In the rows, zero is written as 128.
Known rows, with every way that one mark hangs from another
k291[k22 k192[k162 k183[k496]]]: [120 100 133 117 136 140 162 174  88 142 165 164 104  66 108 170 112 133
 132 146  95 174]
k291[k192]: [127 122 121 124 140 137 147 126 118 116 146 125 131 124 123 140 111 134
 129 133 115 144]
k291[k123[k523]]: [ 98 102 122 140 130 133 140 123 133 125 131 160 115 126 108 134 151 138
 143 137 120 152]
k123[k291[k22] k523]: [107  80 134 142 133 144 154 177 130 116 131 159 114 103  99 161 142 136
 142 113  95 150]
k496[k40 k183[k192[k162]]]: [105 180 136  97 125 133 177 157 110 142 118 149  90 118 109 165 106 123
 146 127 142 151]
k523[k123[k291]]: [104 146 119 138 142 131 152 159 131 138 134 151 120 134 130 138 128 137
 131 109 129 144]
k123[k291[k192[k162 k183]] k523]: [102  71 111 131 140 167 158 169 111 138 158 170 106  95  85 167 127 158
 162 126  98 208]
k183[k192[k291[k22]] k496[k40]]: [103 220 157 116 134 113 163 173 111 134 154 150 101 118 125 155  84 130
 131 117 115 148]
k40[k496[k183[k192[k291]]]]: [115 227 141 102 143 125 164 161 133 136 155 143 103 149 135 139  89 125
 141 123 134 138]
k291[k22 k123 k192]: [105 102 129 123 149 137 170 147 110 110 132 156 121  96 108 170 119 130
 131 135  98 141]
k40[k496[k183]]: [129 165 125 113 135 127 170 160 124 139 138 133 100 126 125 129 148 117
 156 138 133 114]
k123[k291[k22 k192[k162]] k523]: [ 93  65 126 128 137 159 187 185 114 113 150 173 107  95  83 189 114 136
 140 129  81 193]
k40[k496]: [128 159 121 122 133 129 146 142 128 131 140 128 108 136 133 121 128 118
 144 141 127 132]
k123[k291 k523]: [110 106 122 144 130 145 145 155 136 122 138 148 114 131 102 137 139 142
 148 117 111 152]
k291[k123]: [109 134 125 131 135 128 142 125 125 128 121 148 118 128 116 134 136 131
 137 133 127 127]
k523[k123]: [111 139 121 132 134 118 134 130 130 139 132 143 131 130 147 130 133 131
 116 122 139 146]
k192[k183[k496] k291[k123]]: [106 177 134 135 141 121 137 155 113 165 163 167 110 112 114 123 136 152
 152 127 122 149]
k123[k523]: [117  98 125 138 123 132 127 125 135 125 138 140 126 126 120 129 144 137
 134 131 121 153]
k22[k291[k123[k523] k192[k183]]]: [ 91 110 118 136 149 148 154 150 120 138 179 170 111 103 101 144 149 168
 166 132 111 195]
k291[k123[k523] k192[k162]]: [ 84  86 114 126 134 148 174 132 117 121 150 174 107 117  92 162 123 139
 141 151 106 196]
k123[k291[k22 k192[k183]] k523]: [113  57 122 138 150 160 154 181 112 122 151 164 117  72  93 176 140 158
 158 112  83 178]
k496[k40 k183[k192]]: [118 188 136 105 133 128 165 145 116 132 118 133 101 122 121 150 117 127
 148 118 143 122]
k183[k192[k291[k123]] k496[k40]]: [ 86 252 143 121 139 115 168 147 114 141 155 158  90 145 115 135  87 138
 145 126 130 149]
k22[k291[k123[k523] k192]]: [ 84 129 121 136 144 140 173 146 129 120 179 162 111 132 101 142 131 151
 152 139 109 183]
k192[k183[k496]]: [137 141 131 134 129 125 120 142 110 153 154 139 111 102 127 117 137 138
 141 135 125 132]

Rows
[ 95 202 128 131 140 120 158 169 102 174 154 164  95 104 104 128 155 158
 179 120 129 157] | k192[k183[k496[k40]] k291[k123]]
[103  95 129 118 142 154 187 189 107 116 140 161 109  96  92 189  97 128
 133 125  88 168] | k123[k291[k22 k192[k162]]]
[ 82 110 139 136 137 127 152 161 132 131 139 179 124 109 104 159 147 143
 138 119 102 170] | k192[k291[k22 k123[k523]]]
[101 121 130 135 144 130 161 182 125 131 127 162 120 107 127 162 132 130
 124 105 114 142] | k523[k123[k291[k22]]]
[100 117 123 131 155 139 179 180 116 119 145 159 123 102 122 175 113 136
 125 110 100 158] | k523[k123[k291[k22 k192]]]
[123 135 128 123 143 132 170 176  83 144 158 145 100  62 109 159 139 144
 161 131 103 154] | k291[k22 k192[k183[k496[k40]]]]
[105 204 139 111 120 125 166 145 105 138 145 146  81 131 118 144  77 118
 132 144 132 160] | k183[k192[k162] k496[k40]]
[ 82 149 124 117 141 141 187 158 115 133 169 166 103 130  98 157 106 137
 141 145 116 186] | k22[k291[k123 k192[k162]]]
[126 160 117 126 141 133 161 151  89 151 164 134  99  90 112 134 136 150
 169 134 119 155] | k291[k192[k183[k496[k40]]]]
[112 151 117 117 132 139 173 165  82 159 164 151  89  86 101 150 126 144
 165 143 118 184] | k291[k192[k162 k183[k496[k40]]]]
[106 247 145 119 132 114 154 150 116 141 162 137 100 146 127 131  79 137
 138 120 131 150] | k183[k192[k291] k496[k40]]
[103 211 150 112 124 122 146 148 122 139 171 157 104 150 126 141  52 124
 107 136 123 170] | k183[k192[k162 k291] k496]
[123  87 125 127 156 155 155 184 104 126 141 152 120  73 101 174 125 150
 152 109  91 153] | k123[k291[k22 k192[k183]]]
[ 86 136 128 139 135 128 141 139 138 137 146 168 124 136 106 134 145 150
 145 123 118 171] | k192[k291[k123[k523]]]
[107  97 118 131 160 146 160 186 106 139 146 168 122  75 120 176 130 152
 140 104 102 170] | k523[k123[k291[k22 k192[k183]]]]
[102 217 141  94 135 132 176 172 126 146 155 160  93 146 124 155  80 119
 137 134 133 166] | k40[k496[k183[k192[k162 k291]]]]
[ 84 217 148 116 132 123 160 147 119 139 164 177  94 149 116 146  58 127
 116 142 122 169] | k183[k192[k162 k291[k123]] k496]
[101 188 131 120 125 124 158 181  97 183 161 162  94 101 105 137 138 150
 166 124 130 188] | k192[k162 k183[k496[k40]] k291]
[ 92 168 134 125 132 127 149 167 107 173 163 184  99 110 104 138 127 146
 149 136 121 178] | k192[k162 k183[k496] k291[k123]]
[114 197 131 129 134 119 145 170 104 174 161 146 105 105 115 123 148 155
 169 114 131 158] | k192[k183[k496[k40]] k291]
[ 98 156 156 105 131 130 144 163 124 127 138 166 121 122 124 177  63 125
 102 120 112 178] | k183[k192[k162 k291[k22]]]
[103 195 153 102 140 121 176 184 116 138 127 152 110 106 116 175 112 134
 145 100 126 139] | k496[k40 k183[k192[k291[k22]]]]
[110 157 130 120 135 138 165 174  99 156 202 157  96 103 109 141 107 145
 146 146 114 191] | k22[k291[k192[k162 k183[k496]]]]
[ 85 133 129 140 132 131 155 146 138 132 161 164 108 136 106 130 151 145
 150 133 123 168] | k22[k291[k123[k523]]]
[115 185 135  94 131 136 175 156 122 134 139 152  84 136 125 153  86 107
 134 148 134 147] | k40[k496[k183[k192[k162]]]]
[114 114 131 129 150 135 163 160  93 134 158 167 104  69 107 159 128 140
 145 143  95 144] | k291[k22 k123 k192[k183[k496]]]
[123 124 123 120 133 140 152 150  94 148 173 153 103  93 111 145 108 138
 138 150 111 176] | k291[k192[k162 k183[k496]]]
